In the rows, 128 means zero.
Known rows, with every way that one mark hangs from another:
(Q_518 (Q_28 (Q_583 (Q_148 Q_217)))): [164 174 140 122  86 105 156 184 119 127 118 116 129 137 145 159 118 131
 118 145 100 128  92 132 120 151  89 125 106  82 177 127 161 167 121  69
 162 172 106 108  83 138 132 131 141 154 136  99 118 140 106 103  97 176
 157 147 115 156 146 140 129 197]
(Q_537 Q_739): [152 180 147 126  90 141 168 146  83 131  87 134 123 118 155 126 145 150
 113 149  96 153 127 168 115 152 104 140 108 102 164 120  89 130 112  57
 135 187 126 119  72 120 123 120 160 103 120  85  78 136  88 111 119 147
 130 175 130 198 129 119 130 187]
(Q_518 (Q_28 Q_285 (Q_583 Q_148) (Q_713 (Q_739 Q_492)))): [184 194 139 123 109 111 140 181 121 104 126 134 138 119 119 160 109 134
 131 167 103 126  89 137 135 137  92 112  98  76 165 119 162 162 113  73
 167 144 111  98  84 118 131 150 107 157 119 116 105 157 125 109 128 177
 155 109 113 181 166 148 134 184]
(Q_28 Q_285 Q_518 (Q_583 (Q_148 Q_217)) (Q_713 Q_739)): [181 161 127 124 100 108 153 157 155 104 107 164 149 108  96 139  97  49
 159 195 118 117  98 125 136 103  79 116  67  71 172 104 160 151 124 132
 200 159 126  96 115 156 122 181 157 172 126  77 130 207 150 131 144 173
 128  89  96 163 173 143 147 183]
(Q_583 Q_148): [161 166 143 123  85 130 162 210  88 145  85 117 128 127 147 135 143 128
 124 151  77 140 103 144 132 124 103 134 105  70 162 129 112 119 126  46
 124 197 124 112  71 124 112 125 156 126 144 102  97 155 117 123 115 153
 132 167 121 181 124 132 150 194]
(Q_518 (Q_28 Q_285)): [165 189 149 126  89 109 154 192  90 123 121 115 122 139 128 154 139 124
 104 161  91 136 103 171  99 158  88 116 119 109 169 118 128 157 126  42
 141 147 103 115 102 119 137 126 154 153 116  95  85 129  98 103 107 173
 155 137 121 210 129 134 129 182]
(Q_713 Q_28 Q_739): [149 156 134 126 116 145 131 187  92 127 109 115 130 106 141 150 163 172
 102 173 105 114 121 188 140 139  93 133  91 109 140 112 104 149  93  60
 165 162 102 107  79 136 164 156 147 153 105  77  70 159 102 109 107 142
 136 155 115 163 114 157 133 180]
(Q_28 Q_285 Q_518 (Q_713 (Q_739 Q_492 Q_537))): [200 164 126 137 101 107 136 150 120 110 100 149 143 108 117 134 122  80
 146 176 111 149 105 179 114 106  89 113  98 101 147  96 122 103 110  83
 166 157 118  84 110 141 129 175 147 159 103  95  95 191 117 115 126 162
 118 102 101 214 166 140 130 181]
(Q_713 (Q_28 Q_285 (Q_583 (Q_148 Q_217))) Q_739): [166 152 127 128 107 142 135 186 129 108 125 114 137 118 105 160 131 133
 100 186 122 101  99 147 150 132  88 122  82  84 142 115 139 166 102 107
 180 152 113 113  91 161 153 148 150 160 116  82 117 175 123 119 119 149
 137 126 111 147 119 168 147 192]
(Q_217 (Q_148 Q_266 (Q_583 (Q_28 Q_285 Q_518 Q_713)))): [173 157 148  95 108 140 157 176  99 149  99 152 125 128 130 138 115  86
 118 172 122 161 117 166  99 162  91 132 127 123 125 116 160 141 107 102
 138 177  89 100  67 130 126 114 158 150 115  49 130 155 147 137 103 159
 128 138 109 202 128 109 136 160]
(Q_518 (Q_28 (Q_583 (Q_148 Q_217)) (Q_713 (Q_739 Q_492)))): [176 177 135 123 108 102 139 170 121 119 132 126 137 116 143 161 120 147
 137 142 105 133  90 129 143 137  91 120  98  73 173 129 166 153 107  80
 176 163 108  91  73 123 136 159 105 164 117 106 114 153 118 102 113 175
 153 129 112 153 183 145 124 194]
(Q_285 (Q_28 (Q_713 Q_739))): [168 170 150 151 110 120 158 176  91 115 126 153 125 100 133 129 147 167
 123 145  72 148 131 172 134 134  82 115  89 110 164 120 121 141 113  57
 136 159 104 102  89 105 156 162 129 138 155  92  75 148 104 127 111 151
 137 165 110 190 151 119 145 188]
(Q_148 Q_217 Q_266 Q_583): [126 126 141 151 102 148 172 135  89 167 128 111 116 138 135 129 133  80
 122 125 120 144 107 167 106 149  92 145 115  93 123 139 117 146 108 116
 132 179  87  94  86 147 151 119 165 181 116  27 156 122 112 111  73 149
 130 180 131 128 150 120 143 164]
(Q_583 (Q_28 Q_285 (Q_713 (Q_739 Q_537))) Q_148): [202 171 134 113 113 124 137 225 103 107 111 126 134 129 148 151 141 135
 115 179  84 115 104 116 151 133 101 113 109  89 139 116 160  95 116  81
 140 159 112 108  77 159 120 149 168 118 132 120 103 187 139 145 136 159
 136 136 111 217 132 133 149 220]
(Q_28 Q_285 Q_518 Q_583): [161 164 131 124  67 121 158 150 148 104  91 164 135 123 106 135  86  44
 145 209 108 131 103 170  89 124  77 115  87 107 174  93 132 176 127  87
 180 164 119 114 119 135 120 140 174 159 134  78 109 174 112 121 118 164
 132 110  94 189 120 126 132 157]
(Q_28 Q_518): [151 158 137 122  78 115 157 165 104 138  74 145 132 117 144 132 131  84
 140 172  95 140 121 184  98 127  93 129  99 104 169 105 108 136 123  56
 162 188 117 106 101 123 125 148 174 153 123  70  83 168 101 112 105 161
 123 147 107 192 122 125 130 176]
(Q_285 (Q_28 Q_518 (Q_583 (Q_148 Q_217)) Q_713)): [180 156 136 134  90  92 162 161 141 117 116 174 139 114 126 137 112 105
 144 150 101 135 119 129 122 128  72 111  85  79 180 112 162 156 128 101
 173 176 123  98  99 128 145 158 135 148 172  80 121 174 124 137 105 168
 128 146  95 162 153 121 138 193]
(Q_713 Q_28): [157 162 133 108  97 126 151 195  93 145 114 116 122 122 145 149 163 146
 113 159 117 130 118 186 121 144  87 139 113 109 145 118 103 151 111  44
 149 172 106 115  88 128 161 124 153 144 117  85  87 151  92 117  95 142
 130 171 119 185 104 138 132 176]
(Q_583 (Q_28 Q_285 (Q_713 Q_739)) (Q_148 Q_217 Q_266)): [182 146 144 116 144 128 145 220 111 127 134 117 127 133 131 145 145  96
 113 154  96 116 131 103 146 142  92 124 106  74 138 127 166 123 121 122
 144 156 103 100  84 154 132 155 162 151 113  73 136 168 158 148 123 165
 128 143 128 174 149 127 161 229]
(Q_518 (Q_28 Q_285 Q_583 (Q_713 (Q_739 Q_492 Q_537)))): [188 189 134 130  99 109 138 157 125  94 135 132 136 122 126 159 107 134
 127 172 109 143  84 165 124 137  84 107 108 106 156 115 155 155 105  72
 172 136 101  92  97 136 137 152 122 159 117 119 105 154 104  98 117 173
 158 108 109 193 175 143 123 173]
(Q_492 Q_739): [150 166 147 139 108 133 142 182  83 109 103 124 121 126 153 131 143 108
 127 152  68 146 119 175 120 119  96 141 115 121 159 117  78 139 113  49
 137 184 117  81  70 124 143 124 151 121 116  95  89 137  91 108 116 151
 147 164 135 187 122 137 128 176]
(Q_217 (Q_148 (Q_583 Q_28))): [165 161 142  98  81 144 158 188  80 148  86 125 120 122 159 139 130 148
 100 155 100 163  95 169 123 171 108 126 126 136 139 125 149 132  96  71
 120 193  87 110  56 127 115  99 153 131 129  84 114 145 108 127 102 151
 136 159 112 212 106 112 130 166]
(Q_70 (Q_713 Q_28 Q_739) Q_845): [128 160 147 106 109 134 120 192  98  97 129 110 129 118 141 138 116 226
 128 164 132 125 158 202 102 131 100 133  64 106 159 122  91 160  90  43
 139 175  87 103  61 145 150 107 120 138 112 100  74 126  89 117 130 129
 143 176 112 172 142 130 150 189]
(Q_739 Q_537): [174 159 137 141  72 126 159 172  93 126  96 108 130 131 160 131 142 117
 117 154  96 162 100 190 110 125  87 126 116 116 142 118 102 110 112  42
 128 183 111 100  86 161 134 124 172 127 143 114  95 152  75 111  96 142
 133 167 118 202 128 129 132 178]
(Q_217 Q_148): [172 167 152 103  76 135 170 196  87 144  78 124 123 114 145 128 137 130
 109 150  92 188 108 186 114 147  92 129 119 129 164 128 115 139 108  51
 116 202 102 109  67 114 114 112 148 135 133  99  94 144 111 121 106 149
 129 158 123 220 119 115 139 179]
(Q_148 Q_217 Q_266 (Q_583 (Q_28 Q_518 (Q_713 Q_739)))): [143 122 132 134 130 132 143 144 107 151 130 133 125 130 145 141 131  79
 132 148 126 118 124 145 119 155  93 141 106 104 116 120 157 132 102 140
 167 165  79  88  91 159 155 159 174 181  96  17 149 154 136 125  84 162
 128 155 113 136 155 118 134 176]
(Q_845 (Q_70 Q_713)): [124 179 148 118  87 109 147 179  95 113 110 116 102 137 143 118 120 138
 138 148 102 151 134 191 125 119  86 124  85 100 175 116  55 146 128  31
 123 178 102 121  64 111 117 104 148 114 117 107  85 133  76 141 112 157
 153 165 108 187 111  88 158 196]
(Q_845 Q_70): [131 170 142 128  86 115 160 174  94 119 102 120 103 136 147 121 136 137
 127 153  85 150 126 188 147 129  84 133 101 105 167 120  67 141 126  35
 130 184 111 122  72 110 119 130 152 129 121 102  79 139  78 132  98 161
 156 165 113 185 102  98 135 198]

Rows:
[158 190 144 120 106 112 148 165 114 108 126 139 134 113 144 154 118 149
 141 170 102 131 103 165 130 140  79 125  94 106 169 121 151 174 110  60
 175 146  97  98  82 120 145 162 126 162 122 100  91 150 103 101 114 169
 161 130 106 170 171 132 124 175]  (Q_518 (Q_28 Q_583 (Q_713 Q_739)))
[136 171 143 133  95 118 135 167  98  94 109 109 112 131 148 117 120 153
 129 155 103 146 127 197 133 111  89 115  77 102 159 112  63 127 115  42
 133 172 104 112  60 138 115 120 153 114 117 109  78 144  76 137 111 155
 157 156 107 175 123 105 155 197]  (Q_845 (Q_70 (Q_713 (Q_739 Q_537))))
[139 170 135 119 102 116 124 177 101  96 120 107 114 135 141 133 132 164
 119 160 121 129 130 200 135 118  84 119  81 103 145 105  61 132 111  43
 149 163 102 114  59 144 135 118 148 117 106 104  81 151  77 136 105 153
 155 160 102 170 107 117 152 195]  (Q_845 (Q_70 (Q_713 Q_28 (Q_739 Q_537))))
[173 166 132 114 119 123 134 197  97 124 117 134 124 109 169 144 143 174
 127 153  79 137 124 156 147 144 105 127 110 119 152 117 141 125  97  66
 145 164  91  96  79 111 134 155 137 135 108 113  82 160 106 131 121 151
 135 153 117 206 138 115 128 204]  (Q_583 (Q_28 (Q_713 (Q_739 Q_492))))
[168 176 145 139  87 114 169 168 122 111 129 167 127 108 131 132 118 144
 141 151  86 154 120 160 123 137  69 113  94 109 176 119 141 169 118  63
 148 159 112 104  95 107 158 142 122 135 173 102 100 147  94 134 106 151
 142 165 100 186 146 104 135 171]  (Q_285 (Q_28 Q_583 Q_713))
[152 131 133 124  89 125 157 155 148 135  89 150 140 129 129 136  98  45
 149 169 120 132 116 135 101 117  75 135  87  63 163 111 150 165 126 113
 186 194 124  98  88 155 122 145 166 167 140  53 138 171 140 122  97 166
 122 136 104 120 145 135 136 181]  (Q_28 Q_518 (Q_583 (Q_148 Q_217 Q_266)))
[175 162 134 110  92 115 144 196 114 117  97 137 126 131 141 145 133  92
 116 193  86 121 124 158 102 155  95 112 111 121 157  96 145 135 123  74
 156 162 105 119 110 135 129 138 189 138 115  86  87 164 113 132 114 165
 131 135 106 225  94 114 131 197]  (Q_583 (Q_28 Q_285 Q_518))
[158 144 128 114 100 119 101 167 117  90 117 117 143 124 149 143 104 210
 132 156 153 135 148 209  86 123 100 126  74  99 146 106 105 129  84  51
 155 186  98  84  63 158 143 114 119 138 107 105  82 143  88 109 119 136
 130 157 100 169 149 144 133 184]  (Q_70 (Q_713 (Q_28 Q_518) (Q_739 Q_492 Q_537)) Q_845)
[132 145 144 130 111 158 150 164  83 152 116 127 118 138 154 140 125 121
 120 153 100 126 119 166 102 166  97 144 123 106 110 126 132 145 108  86
 133 167  80 104  68 135 142 110 168 147 119  44 123 127 115 125  77 145
 138 179 117 153 113 112 133 163]  (Q_148 Q_266 (Q_583 Q_28))
[157 151 132 106 101 142 148 195 120 139 117 127 133 125 137 156 132 119
 127 169 131 119 118 153 117 130  75 145 105  79 138 119 128 176 115  72
 165 173 117 112  73 145 156 120 143 147 129  81 117 162 126 122  95 146
 135 164 111 141 109 143 135 177]  (Q_713 (Q_28 (Q_583 (Q_148 Q_266))))
[160 133 123 106 104 121 145 178 143 138 106 136 139 127 128 156 128  79
 131 170 148 113 126 147 109 127  74 139  99  74 146 110 139 171 117 107
 195 181 123 104  92 157 154 140 161 165 119  51 131 174 137 123  90 159
 119 149 102 125 118 151 131 179]  (Q_713 (Q_28 Q_518 (Q_583 (Q_148 Q_217 Q_266))))
[165 191 143 123  81 117 156 174 120 107 121 126 127 135 125 157 109 114
 114 177  98 132  91 165 101 151  80 115 109 109 172 115 149 186 124  56
 161 144 100 114 102 126 133 125 144 155 128 100 104 129  99 101 108 173
 162 126 113 192 129 130 125 171]  (Q_518 (Q_28 Q_285 Q_583))
[172 197 152 123 112 110 151 184  94 113 130 129 126 117 125 153 143 135
 121 169  93 131 109 169 124 148  86 116 107 112 165 118 137 145 121  53
 152 134  98 109 102 120 146 161 138 162 108  95  80 145 110 103 124 176
 154 122 118 208 162 137 136 183]  (Q_518 (Q_28 Q_285 (Q_713 Q_739)))
[142 161 128 105 100 127 119 165 125 110 108 138 139 105 132 144 104 131
 143 190 139 113 125 187  97 113  88 118  63 100 160  97 113 174 100  68
 187 163 102 100  78 146 150 128 147 146 110  75  89 170 106 124 123 144
 130 138  99 155 131 138 155 164]  (Q_70 (Q_713 (Q_28 Q_518 Q_583) Q_739))
[135 174 137 102  94 101 134 184 114 107 112 126 107 140 124 132 124 117
 133 173 134 128 137 191 114 119  79 118  85  98 163 100  64 157 131  45
 151 163 112 124  83 126 136 107 155 128 101  84  88 156  89 147 113 165
 146 147 100 192  96 103 149 191]  (Q_845 (Q_70 (Q_713 (Q_28 Q_285 Q_518))))
[160 173 128 107  82 104 159 148 142 124  94 178 139 109 138 132  99  70
 185 189 118 141 113 166 110 108  73 131  88 104 176 104 137 163 123  80
 187 172 118  92 104 125 130 162 151 160 132  82 111 190 112 126 119 160
 127 127  90 183 159 111 123 154]  (Q_28 Q_518 Q_583 Q_713)
[163 149 150 104 119 149 146 171  94 146  94 153 129 116 144 138 119 116
 119 165 118 155 125 169 114 159  96 137 115 125 118 118 158 137  94 105
 145 184  85  95  55 133 126 129 152 154 114  46 117 159 144 131 102 155
 128 144 107 177 139 118 136 164]  (Q_217 (Q_148 Q_266 (Q_583 (Q_28 Q_518 (Q_713 Q_739)))))
[157 148 136 117  99 131 109 180 105  94 132  98 136 124 151 140 109 234
 121 145 142 142 140 206  96 125 104 128  80 102 143 119  96 139  77  44
 134 181  90  87  55 152 147 101 106 130 113 123  84 130  79 110 121 127
 138 170 111 177 150 141 139 189]  (Q_70 (Q_713 Q_28 (Q_739 Q_492 Q_537)) Q_845)
[165 154 155 108 101 158 159 186  90 147 102 130 119 132 136 137 121 107
  95 162 109 164 110 170 101 170  97 131 131 129 119 127 147 146 100  92
 118 180  84 109  58 129 125  94 156 145 122  61 127 134 134 135  93 151
 135 156 119 201 109 113 141 166]  (Q_217 (Q_148 Q_266 (Q_583 (Q_28 Q_285))))
[173 183 131 108  81 105 165 154 154 107 108 181 136 113 106 136  92  39
 172 205 120 136 109 162 103 110  70 117  86 105 174  98 137 170 130  92
 182 151 119 103 124 130 128 157 161 162 126  85 119 187 121 132 135 167
 130 102  92 208 151 115 132 155]  (Q_28 Q_285 Q_518 Q_583 Q_713)
[181 144 112 136  92 143 117 151 125 105 120 111 143 110 147 157 123 174
 111 166 129 136  93 188 137 129  91 125 100 106 120 107 125 142  75  76
 179 167 105  86  70 159 154 145 122 150 115 115  94 165  86 102  98 137
 134 139 103 150 128 167 119 171]  (Q_713 (Q_28 Q_583) (Q_739 Q_492 Q_537))
[147 144 122 131 109 123 148 161  94 145 132 112 121 121 153 147 146 133
 119 138 107 123  93 139 153 163 112 129 107 117 137 132 152 120  96 117
 147 166  77  96  89 150 151 147 167 160 107  61 139 152  99 124 102 154
 138 158 116 173 147 117 133 183]  (Q_148 Q_217 (Q_583 (Q_28 (Q_713 Q_739))))
[180 159 132 111 102 106 166 164 162 124 117 167 139 126  96 137  96   5
 166 183 134 131 114 124 107 103  67 124  89  63 164 109 155 162 138 128
 182 164 131  95 115 150 129 157 161 173 130  60 156 192 160 137 123 174
 121 105 101 163 169 125 147 178]  (Q_28 Q_285 Q_518 (Q_583 (Q_148 Q_217 Q_266)) Q_713)
[177 198 143 118 104 113 146 186 122 101 125 138 135 123 117 160 113 125
 129 180 100 116  90 139 130 133  86 114  93  85 166 119 164 163 123  73
 170 139 112 106  88 130 130 153 130 155 128 105 105 165 130 110 132 178
 160 114 107 181 166 146 136 183]  (Q_518 (Q_28 Q_285 (Q_583 Q_148) (Q_713 Q_739)))
[172 163 140 119 117 130 150 160 150 106 103 180 146 112  95 137  86  43
 165 212 116 117 118 138 116  98  74 123  71  64 153 102 151 158 128 118
 195 154 125  95  99 144 122 172 151 167 129  62 119 202 170 133 137 168
 129  93  95 152 168 142 148 168]  (Q_28 Q_285 Q_518 (Q_583 (Q_148 Q_266)) (Q_713 Q_739))
[132 174 133 112  99 116 125 168 130  87 119 134 116 129 115 134 105 128
 133 189 132 117 131 190 125 114  81 119  66  98 163  95  79 171 119  66
 173 154 107 118  77 134 132 126 149 136 100  87  87 164  93 145 116 161
 155 130  90 164 107 116 151 186]  (Q_845 (Q_70 (Q_713 (Q_28 Q_285 Q_518 Q_583) Q_739)))
